What can hang from each mark
Z688: Z12
Z304: Z339
Z12: Z339
Z987: Z714
Z463: Z714
Z38: Z304 Z339 Z688
Z714: Z141 Z304 Z339 Z987
Z339: Z12 Z38 Z304 Z714

Known rows, with every way that one mark hangs from another
(Z38 (Z339 Z12) Z688): [ 1.39 -0.84  1.29 -2.93  0.42 -0.41  1.84 -4.26  1.71 -0.04  0.43 -1.83
 -1.75  0.45 -1.63  3.03  1.15 -1.01  2.51 -2.38 -5.13  0.46  0.79 -0.11]
(Z688 Z12): [-0.78  0.19 -1.23  1.20  1.21 -1.77  0.23 -1.49  0.54  2.34 -0.43  2.05
  0.90 -1.02 -0.64  1.61 -0.28  0.42 -0.39 -0.32 -1.94  0.62 -0.63  1.37]
(Z339 Z714): [ 0.21  0.58  0.16 -2.13 -0.55 -1.72  2.07  1.12  0.53 -1.12  0.40  0.20
 -0.53 -0.11  0.75  0.43 -0.30  1.60 -0.13 -1.39  2.58  1.64  0.24 -2.76]
(Z38 (Z304 Z339) (Z688 Z12)): [ 1.12 -2.00 -1.66 -0.06  2.05 -4.74  1.94 -3.84  0.15 -0.68  3.23  1.30
 -1.98  0.82 -0.55  5.94  1.89 -1.88  1.46 -2.49 -3.39 -2.19 -1.24 -0.03]
(Z688 (Z12 (Z339 Z38 Z714))): [-1.13  1.14  3.49 -2.89  1.80 -6.25  1.73  0.98  1.85  1.52  1.77  2.75
  0.12 -3.11 -0.92  4.39 -3.00  1.01  1.52 -2.44  0.44  2.11 -1.02 -3.33]
(Z463 (Z714 Z141)): [ 0.13  0.16 -1.15 -0.18  1.63 -0.65  1.84  3.44 -0.90 -1.57  0.85  0.04
  0.31  0.39  1.73 -0.68  1.30 -1.77  0.79 -1.75 -0.18 -0.31  0.38 -2.72]
(Z304 (Z339 Z12 Z38 (Z714 Z987))): [-1.08 -1.64  2.16 -5.74 -2.61 -8.35  3.52  0.58  1.15 -4.13  0.86 -1.84
  0.34 -3.67 -5.21  4.11 -0.71  5.22  3.92 -3.00 -0.81  0.35  4.01 -2.53]
(Z304 (Z339 Z38 (Z714 Z141))): [ 0.51 -3.06  0.39 -2.40  1.30 -6.86  3.72  3.11 -0.83 -4.06  1.08  1.95
 -0.03 -2.40 -0.92  1.05  2.40  0.06  2.92 -2.06  3.54 -0.99  1.01 -4.47]
(Z714 Z141 Z339): [ 1.08 -0.85 -1.01  2.10 -0.34  0.02  2.46  2.16  0.52  1.52  0.32  0.08
 -1.03 -0.45  0.36  1.22  3.04 -2.45  1.51  0.33 -2.06 -2.70  1.53 -0.38]
(Z38 Z304 (Z339 Z12) Z688): [ 0.84 -1.72  2.10 -2.36 -0.42 -2.18  2.04 -3.31  1.52  0.10  3.35 -1.24
 -1.49  2.46 -2.39  5.84  1.89 -2.09  4.02 -4.02 -5.64 -1.65  0.97 -0.70]
(Z463 (Z714 (Z304 Z339))): [ 2.12  0.23  1.05 -1.26  0.52 -5.12  1.34  1.27  0.00 -0.80  1.38 -1.86
 -1.99 -0.47 -0.61  0.86  0.26  0.07  2.47 -0.02 -1.50 -1.37  0.31 -3.01]
(Z714 (Z339 Z12 Z304)): [ 2.35 -0.99  1.10 -1.02 -1.85 -0.21  2.86  0.15  2.01  0.50  2.04 -3.00
 -0.87 -2.37 -3.58  2.76 -1.43  1.49  3.73 -1.49 -3.92 -0.54  4.38  2.30]
(Z339 Z12 (Z38 Z304 Z688)): [ 0.12 -1.68  1.31 -2.15  0.99 -4.21  4.42 -2.54  1.42 -2.36  4.79 -2.66
  2.64  0.05 -2.66  4.36  0.69 -0.74  4.50 -2.91 -4.35  0.03  1.08 -1.92]
(Z38 (Z304 (Z339 Z12)) Z688): [ 1.86 -3.13  0.10 -2.03 -0.03 -2.14  3.75 -4.38  0.65 -2.88  3.98 -3.35
 -1.86  0.37 -2.10  5.19  2.07 -0.14  2.36 -2.46 -3.07 -1.60  0.37 -0.89]
(Z688 (Z12 (Z339 Z714))): [-0.34  1.63  2.41 -1.75  0.81 -2.16  1.06 -0.13  1.36  2.13  0.97  2.02
 -2.38 -1.64  0.64  4.29 -2.21  1.30 -1.33 -1.83  0.60  1.71 -1.63 -2.18]
(Z12 (Z339 Z304)): [ 1.99  0.19  4.64 -1.21  0.46  0.81 -1.55  2.51 -0.77 -0.79  2.17  0.53
 -3.63 -0.76  0.19  2.25 -2.83 -0.96  0.51 -2.17 -0.14 -1.24  1.24  0.83]
(Z339 (Z38 Z304)): [-1.41 -1.61  1.79 -0.54  0.24 -5.85  0.85  1.78  0.62 -0.33  3.81  1.28
  2.63  0.41 -2.49  2.82 -0.11 -1.24  4.33 -2.12 -0.73 -1.69  0.51 -1.86]
(Z688 (Z12 (Z339 Z304 (Z714 Z141)))): [ 1.67 -0.11  2.96 -0.27  1.65 -1.73  1.74  4.20 -1.43 -0.67  1.82  3.65
 -3.09 -1.36  1.28  3.82 -0.46 -0.88 -0.52 -4.22  0.60 -0.75  1.02 -0.65]
(Z12 Z339): [ 0.13  0.81  3.66 -0.70  0.04  1.21 -1.14  0.25  0.34  1.14  1.02 -0.10
 -2.84 -0.36  0.59  2.44 -1.42 -0.76 -0.75 -0.24  0.03 -0.57 -1.14 -0.71]
(Z304 (Z339 Z12 (Z38 Z688) Z714)): [ 1.65 -2.04  0.53 -5.83  1.18 -6.04  6.11 -3.17  1.78 -4.84  2.32 -3.02
 -0.16 -3.38 -2.12  3.06  0.15  2.50  3.57 -2.53 -0.25  2.47  0.98 -4.31]
(Z714 Z141 (Z304 Z339) Z987): [ 1.67 -0.98  1.66  1.76 -1.95 -4.39  0.68  3.76 -3.21 -2.20 -0.89  0.41
 -2.49  0.97 -1.25  1.75  5.19 -1.04  0.59  0.07 -3.39 -6.34  3.19  0.15]
(Z987 (Z714 Z339)): [ 2.04  0.50  0.83  1.50 -0.06  0.13  2.86  1.66  4.98  1.29  0.38  0.09
 -0.69 -3.10 -1.40  0.87  0.27  1.03  1.67  0.97 -0.29 -0.39  0.97 -2.85]
(Z12 (Z339 Z304 (Z714 Z141 Z987))): [ 1.38  0.90  4.89 -2.14 -1.50 -1.60  0.61  7.41 -2.70 -3.76  1.40  1.79
 -4.42  0.40  1.09  3.58 -0.01 -0.22 -0.26 -4.85 -0.18 -3.02  4.07 -1.21]
(Z12 (Z339 Z38 Z304)): [ 1.10 -0.30  5.65 -2.24  1.44 -3.26 -1.01  3.35 -0.21 -1.50  3.00  1.24
 -1.11 -2.30 -1.43  2.43 -3.68 -1.14  3.22 -2.79 -0.32 -0.75  1.52 -0.32]
(Z463 Z714): [-0.20  1.34 -0.51 -1.99  1.02 -1.53  0.65  1.38  0.62 -0.74  1.06 -1.07
  0.18 -0.21  0.68  0.05 -1.83  0.08  1.12 -1.46 -0.44  1.38  0.04 -2.49]
(Z38 Z304 (Z688 (Z12 (Z339 Z714)))): [ 0.53  1.38  2.25 -1.98  1.60 -3.22  2.92 -1.34  1.21  0.60  4.35  1.63
 -3.12  1.36  1.78  7.66 -0.54 -1.39 -0.29 -4.17 -2.04  0.23 -2.05 -3.51]
(Z339 Z38): [-0.86 -0.66  1.01 -1.09  1.07 -4.11  0.67  0.88  0.59 -0.70  0.77  0.68
  2.48 -1.63 -1.63  0.08 -0.85 -0.15  2.77 -0.62 -0.15  0.37  0.42 -1.19]

Rows
[-1.15 -0.73  5.42 -1.41  0.42 -4.59 -0.21  2.18  0.89  0.72  4.80  1.04
 -0.09 -0.08 -1.81  5.29 -1.53 -2.11  3.41 -2.38 -0.71 -2.18 -0.60 -2.53] -> (Z12 (Z339 (Z38 Z304)))
[ 0.89  0.34 -0.49 -0.94  2.46 -3.23 -0.14 -3.60  1.14  2.43 -0.21  2.91
 -1.71  0.91  0.05  3.71  0.96 -2.62  1.53 -2.50 -5.43  0.01 -0.57  0.60] -> (Z38 Z339 (Z688 Z12))
[ 3.44 -2.07  0.96  0.79  2.90 -6.20  3.88  0.76 -2.13 -3.57  1.32 -0.31
 -0.81 -0.28  0.15  0.79  5.11 -3.99  3.23  0.08 -3.15 -3.78  0.60 -2.80] -> (Z714 Z141 (Z304 (Z339 (Z38 Z688))))
[ 3.22  1.82  2.83 -2.50  0.42 -4.76  2.52  0.08  0.63  0.04  0.30  0.33
 -3.52  2.70  1.26  2.29  2.33 -2.10  2.21 -2.24 -3.22 -0.88  0.66 -4.00] -> (Z38 (Z339 (Z714 Z304)) Z688)
[ 2.10 -2.11  1.02 -1.78 -0.55 -0.23  4.71  3.29 -1.23 -4.23  1.58 -0.83
 -0.37 -1.22 -0.95  0.71  1.24  1.76  1.15 -3.88  0.86  0.41  3.76 -0.81] -> (Z339 Z12 Z304 (Z714 Z141))
[ 0.19 -2.20  0.48 -2.89 -2.95 -3.43  4.14  1.83 -1.13 -4.36 -0.28 -1.40
 -2.10 -1.59 -2.50  3.39  3.25  3.35  0.74 -2.80 -0.31 -1.68  3.93 -1.57] -> (Z304 (Z339 Z12 (Z714 Z141 Z987)))
[ 2.33 -0.55  0.33  0.09  3.25 -8.77  2.86 -2.72  0.18 -0.39  1.15  0.65
  0.18 -1.86 -1.62  3.07  1.84 -1.53  3.33 -0.20 -5.25 -1.45 -0.49 -1.04] -> (Z714 (Z304 (Z339 (Z38 (Z688 Z12)))))
[-0.55 -0.51 -0.44 -0.10  3.15 -6.95  2.48 -1.96  0.74  0.06  3.99  2.16
  2.53  0.38 -1.22  4.91  0.49 -2.57  3.56 -3.12 -4.81 -0.53 -0.65 -1.21] -> (Z339 (Z38 Z304 (Z688 Z12)))
[ 1.24  2.17  0.73 -2.67 -1.84 -4.32  0.59  5.26  0.94 -0.97  2.03 -0.88
 -1.92 -0.52 -1.44  3.41 -3.02  0.53  4.27 -3.68 -5.42 -2.07  5.89  0.04] -> (Z463 (Z714 (Z339 Z304) Z987))
[ 0.96  0.76  2.24 -0.41 -3.50 -3.20  4.89  3.88 -1.48 -2.06 -0.43 -2.34
 -0.07  0.57 -1.71  1.94  4.15  2.45  0.41 -1.60 -3.58 -2.37  4.42 -1.82] -> (Z339 Z12 (Z714 Z141 Z304 Z987))
[ 2.37 -1.16  0.63 -0.84  0.48 -1.21  2.70  5.24 -2.13 -4.02  1.13  1.80
 -1.30  0.21  1.28 -0.21  1.38 -0.49  0.59 -3.50  2.32 -0.86  2.91 -1.55] -> (Z339 Z304 (Z714 Z141))
[ 1.54  0.71  2.37 -1.62 -2.03 -2.38  4.88  0.09  0.97 -0.32  0.75 -3.41
  0.35 -0.80 -1.90  1.03  1.14  3.25  0.92 -0.27 -1.08  1.23  1.60 -2.44] -> (Z339 Z12 (Z714 Z304))
[ 2.86 -1.54  3.26 -0.98  0.26 -3.42  5.08  2.58  5.53 -1.39  2.75 -1.38
  1.75 -6.34 -5.82  1.95 -2.04  2.86  6.21 -1.73 -2.18  0.63  4.83 -1.71] -> (Z987 (Z714 (Z339 Z12 Z38 Z304)))
[ 2.07  0.50  1.81  0.91 -2.71 -1.40  4.07 -0.93  2.64  3.39  0.93 -4.41
 -0.17 -1.54 -3.50  2.47  1.31  1.02  3.13  1.82 -5.73 -1.50  2.39  0.28] -> (Z714 Z304 (Z339 Z12))
[-1.45  0.30  3.30 -3.56 -3.66 -6.99 -0.56  3.77  0.48  0.03  2.06  3.04
 -2.32  3.64 -2.35  6.34  0.95  0.22  3.53 -5.56 -2.18 -3.21  3.43 -2.50] -> (Z38 Z304 (Z339 (Z714 Z987)))
[ 1.35 -1.29 -1.53 -2.24  1.44 -6.44  3.79 -2.53  0.53 -1.78  3.56  1.57
 -2.35  0.66  0.12  6.44  1.60 -0.20  1.34 -3.83 -0.99 -0.54 -1.00 -2.89] -> (Z38 (Z304 (Z339 Z714)) (Z688 Z12))
[ 4.05  0.29  1.85  4.78  0.07 -0.82  4.80  4.73  2.75  1.47 -0.06  0.24
 -0.84 -1.46 -0.46  0.01  4.87 -1.49  1.66  1.92 -2.16 -3.78  1.69 -3.51] -> (Z987 (Z714 Z141 Z304 Z339))
[-0.46  0.59  0.66 -1.30 -4.14 -1.30  2.37 -0.38  2.35  1.48  0.20 -3.41
 -0.37 -1.68 -4.02  4.33  0.08  2.59  2.47 -0.44 -6.20 -1.60  4.49  1.58] -> (Z714 (Z339 Z12) Z987)
[-1.40 -1.91  2.39 -3.71 -1.19 -6.52  4.94  0.85  2.01 -1.73  4.55 -1.29
  3.06 -1.25 -4.18  4.26 -0.45  2.52  4.67 -3.61  0.17  1.17  1.75 -4.10] -> (Z339 Z12 (Z38 Z304) Z714)
[ 2.62 -0.78  0.13  3.27  0.53  0.96  4.12  3.74  3.37  0.40 -0.03  1.07
 -0.72 -2.49 -0.20  0.30  3.34 -0.87  1.24  0.76 -0.09 -2.05  1.35 -3.08] -> (Z987 (Z714 Z141 Z339))
[ 0.83 -1.63 -1.43 -1.50  3.78 -7.11  2.18 -3.74  0.63 -1.39  1.17  1.52
  0.24 -2.87 -1.40  3.33  0.31 -0.97  2.83 -1.43 -3.21  0.33 -0.72 -0.77] -> (Z304 (Z339 (Z38 (Z688 Z12))))
[ 1.16  0.38  3.38  0.02  1.52 -1.01 -1.40  0.98 -0.21  1.41  1.86  2.45
 -2.69 -1.73 -0.60  3.82 -3.08 -0.53 -0.03 -2.57 -2.13 -0.67  0.49  2.48] -> (Z688 (Z12 (Z339 Z304)))
[ 2.60  0.41  4.77 -2.90  3.07 -2.63  0.58  1.15 -0.46 -3.21  3.53  0.11
 -2.10 -1.11  0.71  2.86 -2.87 -2.79  2.83 -3.29 -2.54 -0.48  0.97 -1.21] -> (Z12 (Z339 (Z38 Z688) Z304))
[ 1.71  0.77  1.11 -4.02  0.91 -3.01  1.79 -0.98  1.14 -0.83  0.37  1.04
 -3.22  1.88  1.59  2.66  0.88 -1.55  1.72 -3.48 -1.19  0.89  0.38 -3.70] -> (Z38 (Z339 Z714) Z688)
[ 0.96 -0.78  1.72 -1.42  0.56 -3.13  0.00 -1.20  0.64  0.33  3.04  1.66
 -2.44  4.09 -0.14  4.98  2.05 -4.32  3.28 -3.73 -4.14 -2.90  0.19 -1.34] -> (Z38 Z304 Z339 Z688)
[ 0.47 -0.48  2.80 -2.68 -2.85 -5.87  2.42  2.66  1.75 -1.06  2.22 -1.80
  1.09 -3.45 -5.99  4.47 -2.26  2.36  6.50 -3.04 -6.73 -1.85  7.19  1.97] -> (Z714 (Z339 Z12 Z38 Z304) Z987)
[-2.23  1.10  6.30 -4.06 -2.19 -7.74  0.79  4.84  0.51 -1.33  4.31  1.53
 -0.95  0.59 -2.08  7.21 -1.83  0.64  3.26 -4.70 -0.77 -2.24  2.10 -4.58] -> (Z12 (Z339 (Z38 Z304) (Z714 Z987)))
[ 4.19 -1.24  1.19  2.93  0.84  0.62  3.71  5.80  2.30 -1.60  1.10  1.78
 -1.54 -2.66 -0.62  0.24  1.92 -1.06  2.41 -1.26 -0.30 -2.75  3.69 -1.48] -> (Z987 (Z714 Z141 (Z339 Z304)))
[ 0.19  1.54  6.55 -5.05 -1.13 -6.42 -0.08  6.16 -0.49 -3.57  2.56  1.63
 -2.06 -1.65 -1.59  4.38 -3.91  1.61  2.97 -5.03 -0.47 -0.91  4.35 -2.28] -> (Z12 (Z339 Z38 Z304 (Z714 Z987)))
[ 3.30 -0.50  1.88 -2.32  1.76 -1.84 -0.73  0.11 -0.43 -1.68  1.16  1.51
 -3.56  1.74  0.44  2.07 -0.11 -3.34  3.02 -4.15 -3.84 -1.54  2.27  0.81] -> (Z38 (Z339 Z304) Z688)
[-0.65  1.78  0.20 -3.26 -3.24 -2.96  3.03  0.99  3.00  0.74  1.27 -4.44
 -0.08 -1.78 -3.54  4.35 -1.70  2.86  3.83 -1.83 -6.60 -0.12  4.40 -0.92] -> (Z463 (Z714 (Z339 Z12) Z987))
[ 0.96 -0.29  0.51 -3.85 -1.81 -6.25  2.70  0.46 -0.72 -4.80  3.05 -0.25
 -3.87  2.32  0.06  6.35  1.91  0.44  1.49 -4.46 -1.70 -2.92  2.25 -3.40] -> (Z38 (Z304 (Z339 (Z714 Z987))) Z688)
[ 3.13  0.99  3.25 -3.48 -0.64 -3.55  4.58 -2.09  1.56 -0.04  0.84 -2.56
 -2.40  1.18 -1.10  3.26  2.28  0.18  2.84 -2.41 -4.69  0.31  1.51 -3.25] -> (Z38 (Z339 Z12 (Z714 Z304)) Z688)
[ 0.80 -3.51  0.20 -0.79 -0.60 -4.45  3.34  2.96 -1.33 -3.13  3.07  1.82
 -2.35  1.21 -0.04  3.74  4.03 -1.11  1.64 -3.19  3.10 -3.31  0.63 -3.95] -> (Z38 (Z304 (Z339 (Z714 Z141))))
[ 2.25  0.91  2.41 -3.29  0.62 -5.64  7.02 -1.17  1.24 -2.66  2.11 -3.75
  1.63 -1.33 -1.48  1.59  1.01  1.44  3.28 -1.36 -3.50  1.97  1.52 -4.58] -> (Z339 Z12 (Z38 Z688) (Z714 Z304))
[ 1.41 -2.45  3.08 -1.45 -0.60 -6.68  3.35 -1.17  0.92 -1.07  1.50 -2.88
  1.04 -3.36 -5.30  1.87  1.03  1.91  4.58  0.64 -2.66 -1.17  1.58 -1.10] -> (Z714 (Z304 (Z339 Z12 Z38)))
[ 0.05 -0.54  0.16  0.58 -3.44 -0.45  3.37  1.72  0.62  0.38 -0.24 -2.53
 -0.43 -1.02 -3.01  3.63  3.11  0.71  2.16 -0.89 -6.15 -3.40  4.81  1.49] -> (Z714 Z141 (Z339 Z12) Z987)
[ 0.70  2.96  2.55 -1.12 -3.18 -4.82  1.70  3.80 -0.92 -0.96 -0.49 -0.43
 -1.11  1.57 -0.48  1.66  1.20  2.14  0.35 -1.07 -2.24 -1.76  3.08 -2.39] -> (Z339 (Z714 Z304 Z987))
[ 1.30  0.01  1.76 -1.52 -3.90 -1.86  1.89  1.80  1.15 -0.57  1.35 -2.93
 -1.17 -1.94 -4.45  4.31 -1.23  2.45  3.67 -2.62 -6.41 -2.22  6.71  3.22] -> (Z714 (Z339 Z12 Z304) Z987)
[ 1.19 -0.21  1.79 -3.58  0.09 -4.75  2.00 -0.10  1.24 -0.70  3.32  1.73
 -2.92  3.82  0.59  5.34  1.80 -2.87  3.09 -5.13 -1.76 -1.24  0.35 -4.21] -> (Z38 Z304 (Z339 Z714) Z688)
[ 2.92  0.76  1.77 -0.77  0.15 -4.86  6.28 -2.26  2.88  1.12  2.34 -4.90
  1.36 -2.04 -3.01  2.99  1.40 -0.93  5.48  0.57 -8.09 -0.77  2.33 -1.69] -> (Z714 Z304 (Z339 Z12 (Z38 Z688)))
[ 2.68 -0.13  3.90  1.00 -0.54 -4.57  6.37  1.33  6.03  1.53  1.48 -2.87
  2.42 -5.18 -5.64  1.70  0.81  2.51  5.59  1.54 -4.06 -0.33  2.81 -3.66] -> (Z987 (Z714 Z304 (Z339 Z12 Z38)))
[ 2.05 -0.14  3.03 -0.10 -0.58 -4.61  2.13  4.16 -0.86  0.84 -0.42  2.38
 -2.39  2.22  0.02  1.13  4.69 -2.50  2.05 -1.89 -0.94 -2.96  1.50 -3.40] -> (Z38 (Z339 (Z714 Z141 Z304)))
[ 3.23  0.01  2.30  4.44  1.10  0.16  3.45  4.69  0.66 -1.31 -0.49  1.13
  0.05 -0.68  0.27 -1.77  4.87 -0.82 -0.34  1.27 -0.03 -2.60  0.62 -3.40] -> (Z987 (Z714 Z141 Z304))
[ 3.15 -0.29  2.89  3.81  1.12 -4.70  5.45  5.57  3.34  0.68  0.69  0.98
  1.53 -3.22 -2.18  0.13  3.90 -1.73  4.57  1.42 -2.42 -3.28  2.27 -4.75] -> (Z987 (Z714 Z141 Z304 (Z339 Z38)))
